What can hang from each mark:
zesef: kelaka netup sodib
tiri: sodib
kelaka: kebi netup
sodib: kupa tiri zesef
kebi: kelaka netup zesef
kupa: sodib tiri
netup: zesef

Every row comes from one small tree of marks. The marks that hang from a mark follow it in brackets, in alphabetical order. Every link used is in the known rows. Which tree was each row made from?
Known rows:
tiri{sodib{zesef}}: [-3.07  2.53 -0.17  0.98  0.51  2.67 -2.74  1.49  0.15  0.67  1.71 -0.06
  1.82 -0.81 -1.10  0.22 -2.32 -0.97  0.75 -3.09  0.40 -0.52  0.24 -3.24
 -0.24]
kebi{kelaka netup zesef{sodib}}: [ 2.13  3.36  1.68 -0.74  0.91  4.72 -0.27  0.37 -3.61  1.16  1.11 -1.48
  1.06 -0.16  0.04  1.80  0.55 -0.83 -3.11 -0.31  0.81 -1.03 -1.73 -1.06
  1.55]
kupa{sodib{tiri zesef}}: [-2.03  0.15  0.58  2.17  0.95  0.60  1.13 -0.38  3.26 -1.18  1.27  1.86
 -0.81 -0.94  1.06  3.23 -1.35 -0.24  1.09 -0.77 -1.82 -1.19 -0.39  1.33
  0.23]
netup{zesef{kelaka{kebi} sodib{tiri}}}: [-0.39  1.81 -1.50 -0.52  2.78 -0.19  1.22 -1.64  2.65 -1.64  1.41 -1.15
  3.02  1.15  2.30  2.30  1.02  1.60  0.49 -0.32 -0.70 -0.66 -3.30 -0.38
 -0.72]
kelaka{kebi{netup zesef{sodib{tiri}}}}: [-0.16  2.01  0.51  0.11  2.47  3.60 -0.49 -1.28  0.22  0.56  0.25 -1.69
  0.60 -0.15  1.15  1.65 -1.34 -1.54 -2.85  0.48 -0.44  0.05  0.02  1.77
  1.65]
netup{zesef}: [ 0.00  2.00 -1.75  0.60  1.55  1.01 -2.71 -0.92  2.35  0.01  1.31 -1.16
  3.31 -0.24  0.52  1.58 -2.87 -0.49  0.30  0.43  1.52  0.63  0.10 -1.94
 -0.73]
zesef{kelaka{netup}}: [ 0.33  1.53  0.76 -0.68  0.97  0.35 -0.63 -0.55  2.81 -0.88  1.29 -0.02
  2.63  1.42 -1.13  0.55 -0.27 -0.95  3.59 -2.30  1.83 -1.21 -3.57  0.42
  2.18]
kelaka{kebi}: [-1.22  1.26 -0.70  0.44  1.41  1.54 -2.99 -0.84  2.56  0.76 -0.06 -1.72
  0.71 -1.19  1.28  1.69 -1.83 -2.92  0.19 -0.11  1.25  0.58 -0.90  1.70
  1.13]
netup{zesef{kelaka sodib{tiri}}}: [-0.24  1.76 -1.09 -0.32  2.59 -0.49  1.38 -1.55  2.10 -1.72  1.74 -0.77
  3.75  1.52  1.73  1.87  1.09  2.00  0.83 -0.34 -0.30 -1.06 -3.21 -1.44
 -1.25]
tiri{sodib{kupa zesef{kelaka{kebi}}}}: [-2.40  3.92 -0.12  0.18  1.50  2.51 -0.92  2.38  0.90 -0.28  1.35 -0.31
  0.28 -0.98 -0.48  1.38 -2.00 -0.05  0.95 -4.70 -0.83 -1.11 -1.39 -1.98
  0.66]
tiri{sodib{kupa zesef{kelaka netup}}}: [-2.41  3.23  0.47  0.29  0.51  2.09  0.37  2.27  0.75 -0.55  1.18  0.93
  1.66 -0.07 -1.73  0.63 -1.65  0.68  0.23 -4.24 -0.35 -1.14 -1.52 -3.05
 -0.32]
zesef{kelaka{kebi} netup sodib{tiri}}: [-1.87 -0.31  1.02 -0.90  1.30 -1.22  5.36 -1.97  2.57 -2.39  0.11  1.08
  3.37  2.79  0.93  0.88  4.22  2.00 -0.90 -0.34 -0.37 -1.59 -5.54  1.59
 -1.01]
kelaka{kebi{zesef{sodib{tiri}}}}: [-1.09  1.52  0.33  0.03  2.09  2.29  0.00 -1.67  1.40  0.04  1.02 -1.57
 -0.12 -0.24  2.67  1.57 -0.52 -1.47 -1.37  0.81 -0.78 -0.21 -1.14  1.91
  0.75]
kebi{zesef{netup sodib{kupa tiri}}}: [-0.75  1.11  2.02  0.36  1.54  2.01  3.86 -1.47  0.50 -1.15  1.31  0.40
  1.16  1.29  0.99  0.69 -0.51  1.17 -3.07  1.13 -1.23 -1.69 -1.56 -0.21
 -1.22]
sodib{zesef{kelaka{kebi}}}: [-0.45  3.80  0.89 -0.66  2.60  1.76 -0.19  0.42  1.12 -0.79  0.86  0.40
  0.61  0.68 -1.22  2.00 -1.26 -0.36  1.92 -2.36  0.30 -1.01 -2.05  1.17
  1.72]
netup{zesef{kelaka sodib}}: [ 0.40  2.71 -1.34 -0.27  1.65 -0.49  0.94 -1.15  1.36 -1.25  1.36 -0.73
  3.73  1.10  0.93  1.67  1.22  1.47  0.69 -1.16  0.59 -0.31 -3.50 -2.21
 -0.82]
kelaka{kebi netup{zesef}}: [-0.39 -0.09 -1.73  0.42  1.31  2.58 -3.84 -0.84  5.75 -0.07  1.01 -1.59
  1.47 -0.36  0.37  2.08 -4.05 -1.94  1.09  0.42  0.32  0.26  0.06  0.83
  2.12]
kebi{zesef{kelaka{netup} sodib{kupa}}}: [ 1.04  2.98  1.80 -0.67  1.55  1.86  3.09 -0.76  0.27 -1.21  1.97 -0.26
  0.40  1.28  0.64  0.97  0.44  0.66 -0.03 -1.55 -0.94 -1.80 -3.61 -0.28
  1.44]
kupa{sodib{zesef{netup}} tiri}: [-0.74  0.03  0.43  0.94 -1.88 -2.32  4.46  0.54  2.38 -2.04  0.65  2.02
 -0.43  1.00 -0.83  1.84  0.00  1.23  0.20  0.90 -0.14 -0.46  0.38  1.45
 -0.42]
kupa{sodib{zesef{kelaka netup}} tiri}: [-0.21  0.85  0.60 -0.04 -1.67 -3.21  5.61  0.52  2.12 -2.67  0.75  2.26
 -0.05  1.59 -0.90  1.69  1.32  1.78  1.17 -0.11 -0.14 -0.56 -0.99  1.86
 -0.05]
kebi{kelaka netup}: [ 1.39  2.29  0.70 -0.12  0.78  3.69 -4.02  1.31 -1.27  1.71  0.13 -1.61
  2.24 -0.77 -1.25  2.02 -1.34 -2.44 -0.58 -0.95  3.00 -0.70 -1.18 -0.43
  1.81]
tiri{sodib{kupa zesef}}: [-2.74  3.11  0.08  1.27  1.32  2.93 -1.88  2.46  0.62  0.29  1.46 -0.25
  0.47 -1.46 -0.77  1.22 -3.31 -0.40  0.31 -3.81 -0.81 -1.22 -0.02 -3.06
 -0.10]

Write each row's tree:
[ 0.69  3.13 -1.16 -0.20  2.01 -0.20  1.53 -0.53  1.68 -1.61  1.17 -0.88
  2.74  0.61  1.09  2.29  0.43  1.81  0.26 -1.63 -0.23 -0.64 -3.74 -2.07
 -0.73]
netup{zesef{kelaka sodib{kupa}}}
[-0.51  0.72  0.14  0.92 -0.97 -2.10  3.33  0.72  1.97 -1.78  1.01  1.08
 -1.21  0.27 -0.06  2.35 -0.30  0.68  1.11  0.25 -0.58 -0.63  0.37  1.63
  0.14]
kupa{sodib{zesef} tiri}
[-0.53  1.64  0.57 -1.23 -0.14 -0.61  1.64 -1.08  2.64 -1.07 -0.43  1.01
  3.47  1.81 -1.09  0.33  1.25 -0.45  0.29 -0.88  2.53  0.32 -3.67  1.34
  0.50]
zesef{kelaka{kebi} netup}
[ 1.64  3.36 -0.63  0.13  1.75  2.09 -2.15 -0.16  0.32  0.44  0.16 -0.82
  4.28  0.56 -2.07  1.27 -2.22 -0.49 -0.69 -1.10  2.25  0.51  0.39 -1.30
  1.32]
kebi{netup{zesef{kelaka}}}
[-1.93  1.01  0.08 -0.10 -0.49 -0.35  0.93  1.26  0.77 -0.74  1.54 -0.38
  1.90  1.69 -1.09 -0.64 -1.03  0.85  0.56  0.17  1.11 -0.92  1.08 -0.86
 -1.17]
kupa{tiri{sodib{zesef{netup}}}}
[ 0.19  2.27 -1.35  0.47  1.87  2.72 -3.53 -0.49  1.94  1.06 -0.44 -1.88
  2.07 -0.99 -0.06  2.10 -3.06 -2.23 -1.62  0.00  1.31  1.11  0.94  0.87
  1.71]
kelaka{kebi{netup{zesef}}}
[ 0.22  2.64 -1.81 -0.50  1.75 -0.25  0.65 -1.39  1.88 -1.21  0.96 -1.16
  3.01  0.73  1.53  2.15  1.24  1.06  0.33 -0.92  0.17  0.26 -3.48 -1.26
 -0.32]
netup{zesef{kelaka{kebi} sodib}}
[-0.95  1.99  2.37 -0.25  5.05  2.59  1.72  1.26  3.81 -2.77  1.96  0.64
 -0.57  1.35 -0.37  3.03 -3.65  1.80  2.67 -2.01 -2.99 -4.54 -2.33  2.40
  1.56]
sodib{kupa tiri zesef{kelaka{netup}}}
[-1.21 -0.42  1.29  1.10 -0.05 -0.88  4.90 -0.19  1.32 -1.72 -0.28  0.44
  2.11  1.46 -0.37  0.74  1.03  2.17 -2.65  0.54  0.05 -1.52 -2.95 -1.01
 -2.23]
zesef{netup sodib{kupa{tiri}}}
[-0.87  1.62  0.40 -0.01  0.73  1.88  0.74 -1.67  1.25  0.10  0.22 -0.68
  0.81  0.05  1.37  1.09 -0.32 -1.35 -2.46  0.88  0.17  0.58 -1.31  0.98
  0.42]
kelaka{kebi{zesef{netup sodib}}}
[-1.85  1.33 -0.10 -0.13  0.07 -0.43  0.21  1.51  0.37 -0.50  1.76 -0.94
  1.39  1.14 -0.48 -0.37 -1.19  0.54  1.15 -0.30  0.80 -1.00  1.06 -0.81
 -0.72]
kupa{tiri{sodib{zesef}}}
[ 0.51  2.93  0.23  0.00  1.74  3.90 -2.31 -0.81  0.27  1.26  0.00 -1.64
  0.69 -0.75  0.25  1.26 -2.73 -2.66 -2.30  0.11  0.93  0.89  1.04  1.63
  2.43]
kelaka{kebi{netup zesef}}
[-2.59  3.24  0.00  0.17  0.66  2.06 -1.56  1.58  0.13  0.19  1.88  0.24
  2.13 -0.08 -1.30  0.16 -1.04 -0.35  1.68 -4.00  0.54 -0.65 -0.97 -2.95
  0.20]
tiri{sodib{zesef{kelaka}}}
[ 0.96  1.29  1.52 -0.84  0.46  3.62 -0.13 -0.06 -0.12  0.04  2.59 -1.33
 -0.08  0.32  1.38  1.73  0.51 -0.90  0.00  0.11  0.00 -2.05 -3.60 -0.55
  1.37]
kebi{kelaka{netup} zesef{sodib}}
[ 0.62  3.16  0.06 -1.18  1.62  0.77 -0.75 -0.47  1.08 -0.01 -0.13 -0.73
  2.34  0.54 -0.45  1.23  0.31 -1.58  1.18 -2.26  2.03  0.17 -2.78  1.73
  2.40]
zesef{kelaka{kebi{netup}}}
[ 0.22  2.78  1.43  0.40  1.54  2.32  1.85 -0.82 -0.76 -0.28  1.45 -0.89
 -0.03 -0.11  1.50  1.05 -0.78 -0.15 -1.83 -0.30 -0.84 -0.99 -1.86 -0.92
  0.08]
kebi{zesef{sodib{kupa}}}
[-2.61  2.55 -0.23  0.07  0.71  2.46 -2.03  1.52  1.29  0.03  1.82  0.13
  1.61 -0.07 -1.11  0.41 -1.52 -0.69  1.83 -3.81  0.03 -0.74 -0.96 -2.13
  1.10]
tiri{sodib{zesef{kelaka{kebi netup}}}}
[-1.13 -0.54  1.31 -0.25  2.36  0.00  2.94 -1.34  2.80 -2.22  1.81  0.02
  2.57  2.51  0.79  1.18  2.48  1.58  2.44 -1.75 -0.98 -3.14 -5.51  0.58
  0.77]
zesef{kelaka{netup} sodib{tiri}}
[-0.03  4.16  1.10 -0.75  2.70  2.31 -0.45  0.67  0.63 -0.55  0.61  0.25
  0.95  0.60 -2.04  1.88 -1.50 -0.50  1.18 -2.49  0.48 -0.88 -1.46  1.02
  2.19]
sodib{zesef{kelaka{kebi{netup}}}}
[ 0.09  0.88  0.43  0.14 -0.95 -2.42  4.26  0.74  2.59 -2.46  1.35  1.45
 -0.85  1.18 -0.41  2.19  0.57  1.21  2.51 -0.55 -0.67 -1.21 -1.09  2.00
  1.19]
kupa{sodib{zesef{kelaka{netup}}} tiri}
[ 0.88  2.82 -1.15 -0.56  1.74 -1.16  2.51 -0.27  1.56 -2.04  1.25 -1.15
  2.56  1.21  1.25  2.08  0.71  2.41  0.45 -0.94 -0.25 -1.02 -3.42 -1.62
 -0.86]
netup{zesef{kelaka sodib{kupa{tiri}}}}
[-1.64  1.39  0.08 -0.80 -0.49 -1.18  1.75  1.36  0.49 -1.15  1.59 -0.13
  2.09  2.11 -1.20 -0.67 -0.01  1.32  1.05 -0.44  1.09 -0.95  0.04 -0.74
 -0.86]
kupa{tiri{sodib{zesef{kelaka netup}}}}
[-1.47  0.23  0.80  1.26  0.94  0.28  1.98 -0.25  3.91 -1.85  1.50  2.14
 -0.48  0.12  0.40  3.11 -0.58  0.20  2.39 -1.80 -1.80 -1.78 -1.86  1.83
  1.20]
kupa{sodib{tiri zesef{kelaka{netup}}}}
[-0.12  3.20  1.48  0.21  2.89  1.08  1.58  2.38  1.19 -1.63  0.99 -0.44
 -1.37  0.28 -1.03  2.50 -3.71  1.21  0.74 -0.76 -1.06 -2.56 -0.04  0.94
  0.44]
sodib{kupa{tiri} zesef}
[-0.42  0.19  0.44  0.23  1.19  3.46 -1.06 -1.21  3.38 -0.01  1.31 -1.26
 -0.23  0.03  0.94  1.50 -2.10 -2.04 -0.18  0.27 -0.71 -0.47 -1.13  1.54
  2.69]
kelaka{kebi{zesef{sodib}} netup}
[-0.16  0.89  1.94 -1.08  0.34  2.54  2.27 -0.84 -0.76 -0.58  2.08 -0.27
  1.12  1.08  1.76  1.28  1.80  0.54 -2.12  1.54  0.02 -2.04 -3.46 -0.21
 -0.97]
kebi{kelaka zesef{netup sodib{tiri}}}
[-0.75  0.84  0.66  1.05  1.46 -0.21  2.80  0.28  0.57 -1.19  0.49 -1.34
  0.44  0.21  1.31  1.81  0.43  1.02 -0.73 -0.63 -0.78 -1.97 -3.10 -0.72
 -0.90]
zesef{sodib{kupa{tiri}}}
[-0.06 -0.21 -0.25 -0.18  1.11  2.37 -2.66  0.30  2.74 -0.33  2.21 -1.58
  1.69  0.03  1.33  2.54 -1.02 -0.57  1.84  0.25  0.61 -2.23 -3.26 -0.55
  0.66]
kebi{kelaka{netup{zesef{sodib{tiri}}}}}
[-0.73  2.20  0.08  1.02 -0.15  0.02  1.46  0.09  2.38 -1.08  0.56  1.86
 -0.81 -1.12  0.08  3.26  0.10 -0.76  1.38 -2.58 -0.55  0.00 -2.06  1.07
  1.55]
kupa{sodib{zesef{kelaka{kebi}}}}
[-0.15  3.91  2.09 -0.47  2.25  1.55  2.73  1.66  1.58 -2.05  0.35  1.68
  0.52  0.99 -2.62  2.09 -2.31  1.51  0.37 -2.71 -0.34 -2.11 -2.64  0.13
  0.61]
sodib{kupa zesef{kelaka netup}}
[-0.63  1.83  0.49  0.09  1.13  2.21  1.18 -1.23  1.40 -0.13  0.26 -0.74
  0.03 -0.29  1.41  1.55 -0.79 -1.12 -2.74  0.46 -0.37  0.11 -1.66  1.11
  0.40]
kelaka{kebi{zesef{netup sodib{kupa}}}}
[-0.21 -0.37 -0.72  1.30  1.11  1.86 -1.99 -0.80  4.13 -0.55  1.67 -0.78
  2.81  0.64 -0.44  1.31 -2.63 -0.07  1.31  0.14  0.24 -0.85 -1.13 -1.81
  0.60]
kelaka{netup{zesef{sodib}}}
[-1.40  2.92  1.70 -0.66  5.43  2.32  1.90  1.05  3.11 -2.40  1.41  0.03
 -1.25  0.66  0.95  3.65 -2.82  1.32  1.64 -1.99 -3.11 -3.74 -2.42  3.25
  1.23]
sodib{kupa tiri zesef{kelaka{kebi}}}
[-2.54  2.54  0.05  0.27  0.57  2.24 -1.83  1.59  0.95  0.03  2.05  0.35
  2.09  0.29 -1.72  0.18 -1.54 -0.37  2.08 -3.90  0.34 -0.98 -1.06 -2.75
  0.73]
tiri{sodib{zesef{kelaka{netup}}}}
[-1.26  2.97  2.25 -0.43  5.28  2.15  2.02  1.14  2.61 -2.61  1.73  0.40
 -0.61  0.96  0.21  3.26 -2.88  1.73  2.04 -2.08 -2.69 -4.07 -2.38  2.11
  0.76]
sodib{kupa tiri zesef{kelaka}}
[ 1.36  2.89 -0.54  0.52  1.75  1.87 -0.77 -0.34 -0.26  0.05  0.11 -0.76
  4.24  0.73 -1.54  1.45 -0.76  0.44 -1.43 -1.41  1.44  0.28 -0.73 -1.84
  0.79]
kebi{netup{zesef{kelaka sodib}}}
[-0.61  2.09  0.05 -0.06  1.57  2.25 -0.31 -1.40  0.90  0.40  0.69 -1.57
 -0.04 -0.64  2.07  1.55 -0.65 -1.77 -1.49  0.27 -0.15  0.32 -1.38  1.11
  1.06]
kelaka{kebi{zesef{sodib}}}
[ 0.87  2.20 -0.66  1.31  1.69  2.58 -1.89 -0.25 -0.03  0.74  0.02 -1.04
  4.04 -0.10 -1.47  1.50 -2.05 -0.09 -2.29 -0.41  1.26  0.41  0.65 -2.19
  0.38]
kebi{netup{zesef{sodib}}}
[ 0.17  2.26 -1.17  0.69  2.19  2.75 -2.09 -0.15  1.66  0.62 -0.61 -1.93
  1.41 -1.15  0.44  2.65 -2.58 -1.42 -2.30 -0.37  0.21  0.63 -0.12  0.55
  1.36]
kelaka{kebi{netup{zesef{sodib{kupa}}}}}
[ 0.58  0.73 -0.23 -0.09  0.77  2.56 -2.54  1.05  2.39 -0.04  1.77 -1.60
  0.96 -0.54  0.94  3.01 -1.17 -0.75  1.45 -0.48  0.73 -1.80 -3.57 -1.00
  0.89]
kebi{kelaka{netup{zesef{sodib{kupa}}}}}
